Every row comes from one small tree of marks. The marks that hang from a mark follow it in brackets, in alphabetical order. Every link used is in the known rows. Which tree was each row made from?
Known rows:
C(K(B D(Y))): [-0.01  0.32 -0.22  0.93  0.85 -1.78  0.37 -0.41 -0.56 -0.06 -0.75  1.39
  1.41  0.65  0.42  1.23  0.99  1.46  3.56 -2.87  1.01 -0.38  0.43  3.00]
E(D(Y)): [-0.59  3.67 -2.85  1.97  0.67 -0.82 -2.74 -5.42  2.67  1.17 -3.38  2.73
 -3.58 -0.08  3.34 -1.23 -1.44 -1.86  1.98 -0.94 -0.14  0.62  1.65 -0.99]
B(C(K)): [ 0.52 -1.89 -1.07  0.42  1.22 -3.15  0.89 -1.42 -0.40  2.07 -1.84 -0.28
  0.36  0.69 -1.78 -1.45  2.05  1.37  0.46  0.92  3.18  0.16  0.82  1.07]
D(B Y(K)): [-1.98 -0.88  1.14  1.32 -0.58  1.43 -2.79 -3.28  2.30 -1.64 -1.13  0.68
 -2.47  1.49  2.71 -1.52  1.15  0.00  0.18  0.99  2.12 -3.10  0.80 -1.40]
C(K(B Y(D(E)))): [-2.74  0.61  4.00  0.35  0.75  1.45  1.23  2.72 -3.64  1.42 -0.52 -2.01
  2.89  1.64 -1.24  4.47  0.39 -1.77  0.04 -3.70  1.09 -4.40  3.89  3.72]
B(C(K(Y))): [ 1.04 -1.46 -0.08 -0.99  1.74 -2.12  0.78  0.68 -1.31  1.75 -0.82 -1.06
  0.97  0.31 -1.58 -1.19  2.05  0.39  0.27 -0.93  1.51 -1.06  0.56  2.91]
C(K(Y(B D(E)))): [-1.42  1.04  4.79  1.11  1.81  2.90  2.58 -2.09 -1.62  0.32  1.79  0.70
  1.81  0.31  1.82  1.64  1.17 -4.10 -1.73 -3.99  2.69 -6.24  2.61  3.29]
C(K(D)): [ 1.58  0.19 -0.22  0.86  0.98 -4.58  1.33 -1.79 -1.32  0.42  0.04  2.87
  0.38  0.93  0.07 -0.14  1.99 -0.57  2.28 -2.27  3.37  1.53 -0.63  5.22]
E(K Y): [-1.05 -0.81 -0.34  0.43 -2.86  0.07 -1.22  0.12  0.33 -1.67 -2.98  0.89
 -2.25 -1.32  0.90  0.10  0.00 -0.68  0.07 -0.61 -1.36  2.55 -1.76 -2.63]
D(Y(B K)): [-2.57 -0.71  2.88  2.44  0.26  4.34 -1.28 -4.49  3.01 -2.11  1.10  1.28
 -1.50 -1.97  5.99 -4.43  2.04 -1.59 -0.31 -0.04  1.58 -4.74 -1.02 -1.25]
K(Y(D(B E(C)))): [-1.20  2.32  0.96 -1.49 -0.91  3.08 -1.98  1.76  0.85  0.54 -0.17 -3.00
 -1.11  2.47 -1.37  3.34 -3.73 -2.79 -3.53 -0.93 -1.00 -0.84  4.12 -0.12]
Y(B K(D)): [ 1.20 -0.34  2.44  0.76  0.63  0.72  0.80 -2.28 -0.23 -1.73  4.42  2.24
 -0.11 -2.31  3.63 -4.50  2.47 -0.60  0.33  1.50  2.46 -1.17 -4.50  2.92]
E(K): [-1.56 -1.06  0.14  1.43 -1.56  0.10 -0.58  0.15  1.53 -0.47 -3.46 -0.59
 -1.37  1.44  1.64 -1.54 -0.84  0.47  1.21 -0.84 -0.68  1.26 -1.44 -1.96]
Y(B(C) K(D(E))): [ 1.17 -0.78  1.51 -0.18  0.88  0.95  2.72 -1.83  0.10 -0.25  5.91  0.32
  2.00 -3.23  0.31 -2.91  2.94  2.22 -0.29  3.56  0.86 -0.32 -1.52  0.20]
D(E(K) Y(B(C))): [-2.65 -1.16  0.40  1.38 -0.24  4.30  1.55 -2.49  3.82 -0.45 -0.85 -1.49
  0.61 -1.02  1.88 -0.79 -0.65  2.95  0.46  0.69 -3.32 -1.52  1.43 -7.59]
Y(D(E) K): [-3.21  0.29  3.57  0.53 -0.96  2.33  0.32 -2.23 -0.15  1.16  0.36 -0.73
 -1.01  0.06  1.07 -0.47  1.25 -3.07 -2.26 -0.17  2.84 -2.98  2.66  0.35]
D(B E): [-0.82  2.02  0.59  1.82 -0.72 -0.22 -0.98 -2.55  0.84 -0.57 -2.42 -0.33
 -1.29  3.07 -0.73  3.30 -0.33  1.48  1.67  1.25  1.58  1.09  3.58  0.17]
E(B C D K Y): [-1.54 -0.53 -3.93 -1.01 -3.37  0.20 -0.83  2.95  2.01 -2.92 -0.43  2.34
 -1.69 -3.03  0.03  0.25 -2.58 -3.17 -3.48 -0.70 -7.15  3.67 -3.25 -8.17]
D(B E(C(K))): [-1.93 -0.78 -0.26  1.58 -0.86 -0.67 -0.17 -0.85  1.87 -1.11 -1.37 -0.69
  0.42  3.84 -2.32  3.65  0.41 -0.84 -1.60 -1.39  1.79 -0.28  3.80  0.37]
Y(K(D)): [ 0.57 -0.34  0.71 -0.35 -0.28 -1.80  0.09 -1.03 -0.39 -0.46  2.17  1.50
 -0.97 -1.18  1.64 -3.01  2.02 -0.62  0.83  0.30  2.11  1.36 -2.63  3.79]
D(B E Y): [-2.22  2.29  0.14  2.24 -0.60  1.40 -1.74 -4.00  2.96 -0.75 -3.35  0.02
 -1.97  2.57  1.06  3.33 -0.98  1.26  1.94 -0.21  0.16 -0.24  5.25 -1.93]
B(C(K(D))): [ 3.18 -1.02 -2.14 -1.00  1.90 -4.93  2.20 -0.90 -1.28  2.38  0.66  0.84
  1.27  0.07 -2.27 -1.34  1.89  1.74  1.36  0.75  2.54  2.38 -0.62  2.65]
K(B(C) Y(D)): [ 0.97  0.42  0.67 -2.27  1.17  2.13 -1.36  4.89 -2.92  3.40 -0.66 -4.64
  0.70 -0.05 -1.72 -0.67 -2.54  1.68 -0.25  1.99 -0.96 -0.98  0.11  0.05]
E(Y(K)): [-1.10 -1.21  1.11  0.29 -2.09  0.19 -2.08 -1.62 -0.65 -1.70 -0.05  1.69
 -2.74 -3.21  1.71 -1.49  3.02 -2.36 -1.30  1.35  2.12  0.12 -1.54  0.99]

Which tree is each row?
[-1.63  0.22 -0.61 -2.06 -3.04  2.82 -1.71  3.02  0.64 -1.06  0.23  0.05
 -1.69 -2.66 -0.24  0.72 -3.52 -5.31 -5.38  0.27 -2.81  2.02  0.09 -4.93] | E(B C Y(D))
[-4.32 -1.01  0.92  0.04 -2.59  3.89 -0.67  7.19  1.09 -0.95 -0.99 -5.12
  2.01  0.64 -0.96  2.99 -2.00  1.43 -0.55 -2.74 -6.71  1.04  0.03 -1.95] | D(E(C K(B Y)))
[ 2.52 -0.38 -4.57 -0.17  0.46 -2.54 -0.65 -0.85  0.83  0.77 -2.25  0.31
 -1.77  2.79 -1.55 -1.32 -1.97  3.45  0.84  4.02 -1.74  1.42 -1.50 -6.09] | E(D(B(C)) K)
[ 0.17 -1.14 -1.20  0.03  0.02 -2.06  0.19  3.31 -0.58  0.19  0.88 -0.70
  1.76  0.80 -1.93  0.96 -0.10  0.68  0.24 -1.57 -0.02  2.09 -1.72  3.76] | E(C(K(B D)))
[ 0.18 -2.44  1.61  0.96  0.99  2.27  0.14 -1.73  0.92 -0.38  2.40 -0.81
 -0.02 -2.26  1.88 -5.81  2.56  1.54 -1.41  4.27  2.18 -2.70 -3.27 -1.30] | Y(B(C) K)
[ 2.02  1.38 -0.13 -0.20 -0.61 -3.88  1.57 -2.46 -2.50 -1.87  0.95  4.40
  0.49  0.32 -2.92  5.63  2.29 -0.47  1.29 -0.61  2.29  1.88  2.50  3.09] | C(K(D(B E(Y))))
[-2.38  2.24 -1.37  0.52 -1.37  2.15 -1.23  1.80  2.74  0.38  0.07 -2.19
  0.70 -1.05 -0.12  2.67 -2.22  1.62  0.64 -1.37 -4.29  3.44  2.27 -0.58] | K(B D(E(C) Y))
[ 2.29 -1.38 -0.86 -3.02  0.05 -0.64  1.12  7.35 -2.23  0.92  0.93 -3.30
  2.48 -0.68 -2.47 -0.60 -1.31  5.32  2.58  0.75 -5.06  2.99 -4.06 -0.34] | E(K(B(C) D Y))
[ 2.28  0.29 -1.53 -0.58  1.54  0.94  0.79  0.31  0.34  0.20  1.03  0.31
 -0.04 -1.61  1.80 -3.63 -1.11  0.88  0.12  1.19 -3.83 -1.26 -3.94 -3.45] | E(D K(Y(B(C))))
[ 1.14 -1.84  0.46  1.54  2.19 -0.51  1.61 -2.57 -0.15  0.58  0.17  0.42
  1.05 -0.36  0.28 -2.85  2.39  1.19 -0.02  1.65  3.73 -1.88 -1.02  0.41] | Y(B(C(K)))
[ 1.90  1.95  0.24 -0.60 -1.32  0.35 -3.00 -1.33 -1.46 -0.34 -1.97  1.45
 -3.51  0.94 -0.35  1.72 -2.08 -2.56 -1.31  2.46  2.81  0.07  1.41 -1.07] | E(Y(D(B)))
[-0.92 -2.34  1.50 -1.07  0.11  1.98 -1.04  2.96 -2.05  2.71  0.73 -3.56
  0.63 -0.39 -1.65 -3.35  0.28  1.96 -1.99  4.67  1.66 -2.47 -0.96 -1.89] | Y(D K(B(C)))
[-0.95 -1.16  1.59  1.01  0.84  1.83  0.06  0.56  1.09 -1.53  1.59 -0.28
  1.12 -0.62  2.32 -1.42  0.68 -3.45 -2.50 -3.37  0.60 -3.21 -1.46  3.23] | E(C(K(Y(B))))
[ 2.96  0.15 -3.53 -2.03  0.86 -1.82 -0.67  1.37 -0.25  0.43 -1.10 -0.10
 -1.20  2.21 -1.67 -0.44 -2.08  2.37  1.00  2.11 -3.23  0.30 -1.71 -4.03] | E(D(B(C)) K(Y))
[-4.61 -0.63  0.89  0.58 -2.72  4.17 -0.38  4.88  1.17  0.94 -1.74 -5.02
  0.69  1.93 -1.31  2.25 -3.99 -0.07 -2.63 -1.02 -4.10  0.31  1.50 -4.88] | Y(D(E(C K(B))))
[ 0.06  2.80 -4.64  0.77 -0.04  0.18 -4.23 -3.28  4.55 -0.28 -2.43  1.38
 -3.89  1.92  1.38  0.21 -3.62 -1.37 -0.74  0.45 -1.45  0.83  1.61 -3.49] | E(C D(B Y))
[ 3.57 -0.39 -1.14 -2.85  2.27 -4.14  2.19  1.31 -2.24  1.90  1.96  0.37
  1.96 -0.66 -2.24 -0.78  1.96  0.91  1.51 -1.07  0.79  1.06 -0.74  4.93] | B(C(K(D Y)))
[ 1.24 -1.13  1.18  0.23  2.48  0.70  1.96 -2.39 -0.87  2.18  0.61 -0.09
  0.79  0.36  0.14 -3.16  0.65 -1.06 -2.12  1.40  4.59 -4.33  0.05 -0.45] | Y(B(C(K)) D)
[ 1.96  1.84  0.78 -0.94  0.50 -0.96 -0.70  4.42 -2.92  0.27  0.84 -0.90
  1.10 -0.54 -0.14  0.83 -1.05  1.64  3.57 -0.96 -2.07  2.39 -2.28  5.52] | K(B D Y)
[ 0.35 -1.70 -1.89  0.34  1.59 -1.77 -0.45 -3.11  1.38  0.64 -2.59  0.24
 -0.51  2.77 -1.30  0.09  0.89  2.50  1.09  1.21  2.76 -1.99  2.84 -2.49] | D(B(C(K)) Y)
[-2.63 -0.87  0.16 -0.27 -3.45  1.91 -2.40 -0.36  1.34 -3.12  1.33 -0.19
 -1.82 -1.18 -1.29  2.58  1.48 -1.71 -4.18  2.12 -0.08  0.58  1.52 -1.55] | D(B E(C Y(K)))
[ 4.18  2.42 -0.37 -1.70  0.86 -2.03 -0.94  1.22 -1.48 -0.76  0.79  0.99
 -0.76  1.32  0.09  1.06 -1.24  0.61  2.72 -0.17  0.23  2.27 -1.06  4.51] | K(D(B) Y)
[ 1.62  3.07  1.01  0.97 -0.81  0.84  0.95 -2.93 -0.99 -1.89  2.75  3.38
 -0.12 -4.30  1.52  2.29  0.98 -1.38  0.89  0.61 -0.10  2.96 -0.06  1.77] | K(D(E(Y(B))))
[-1.36 -0.57  1.46  0.05  0.11  4.16  2.33 -0.62  0.84  1.49  0.27 -2.48
  0.78 -0.16  0.17 -1.26 -1.33  1.07 -1.98  1.98 -0.90 -2.06  0.64 -6.31] | Y(B(C) D(E(K)))
[ 0.21 -1.61  1.06 -3.29  1.31  0.02  2.62  3.14 -2.40  1.66  0.74 -0.73
  2.62  0.01 -2.31 -0.48 -0.08 -1.77 -2.31 -1.61 -0.28 -3.21  0.77 -1.50] | E(B(C(K(Y(D)))))
[ 3.52  0.57  0.51 -1.21  1.55 -4.02  0.91  0.35 -2.56 -1.04  1.19  2.50
  0.91  2.59 -0.94  1.84  1.06 -0.15  2.29 -2.33  2.33 -0.47 -0.40  6.18] | C(K(D(B) Y))
[ 0.04  1.02  0.64  1.07  0.57 -3.80  2.84 -2.59 -1.17  0.35  0.46  2.26
  1.61  0.80 -1.04  2.63  2.57 -0.36  2.17 -2.88  2.55  1.54  2.38  4.89] | C(K(D(E)))
[ 1.19  2.99 -0.15 -0.12 -1.54 -1.64  0.21 -1.83 -1.02 -0.65  0.44  2.52
 -1.25 -3.12 -0.59  3.55  0.64 -0.98  1.65 -0.06 -0.31  5.14  1.63  2.45] | K(D(E(Y)))
[-1.39  1.01 -2.06  2.80  1.80  0.86 -1.00 -5.39  3.99 -0.59  0.02  3.03
 -1.18 -0.53  3.87 -2.09 -0.22 -3.99 -1.80 -2.63  0.21 -3.26  0.14 -1.73] | E(C(K) D(Y(B)))
[-0.94 -1.69 -1.85 -1.96 -2.71  0.04  1.19  5.41  2.26 -2.31  1.36 -0.32
  1.16 -0.77 -0.23 -0.97 -2.87 -0.16 -1.14 -1.94 -6.26  4.80 -4.15 -5.08] | E(B C K(D))
[ 1.65  0.17  1.13 -0.66  1.32 -2.73  1.21  3.62 -3.84  0.01  1.20  0.43
  2.84  0.57 -0.73  1.97  1.47  0.85  3.27 -3.30  0.24 -0.12 -1.67  6.98] | C(K(B D Y))
[ 3.05  0.12 -2.11 -1.14  1.04 -2.32 -0.36  3.36 -1.89  2.24  0.16 -2.09
  1.21 -0.79 -2.41 -1.04 -0.98  5.26  2.82  4.03 -1.10  4.38 -2.11  1.30] | K(B(C) D)
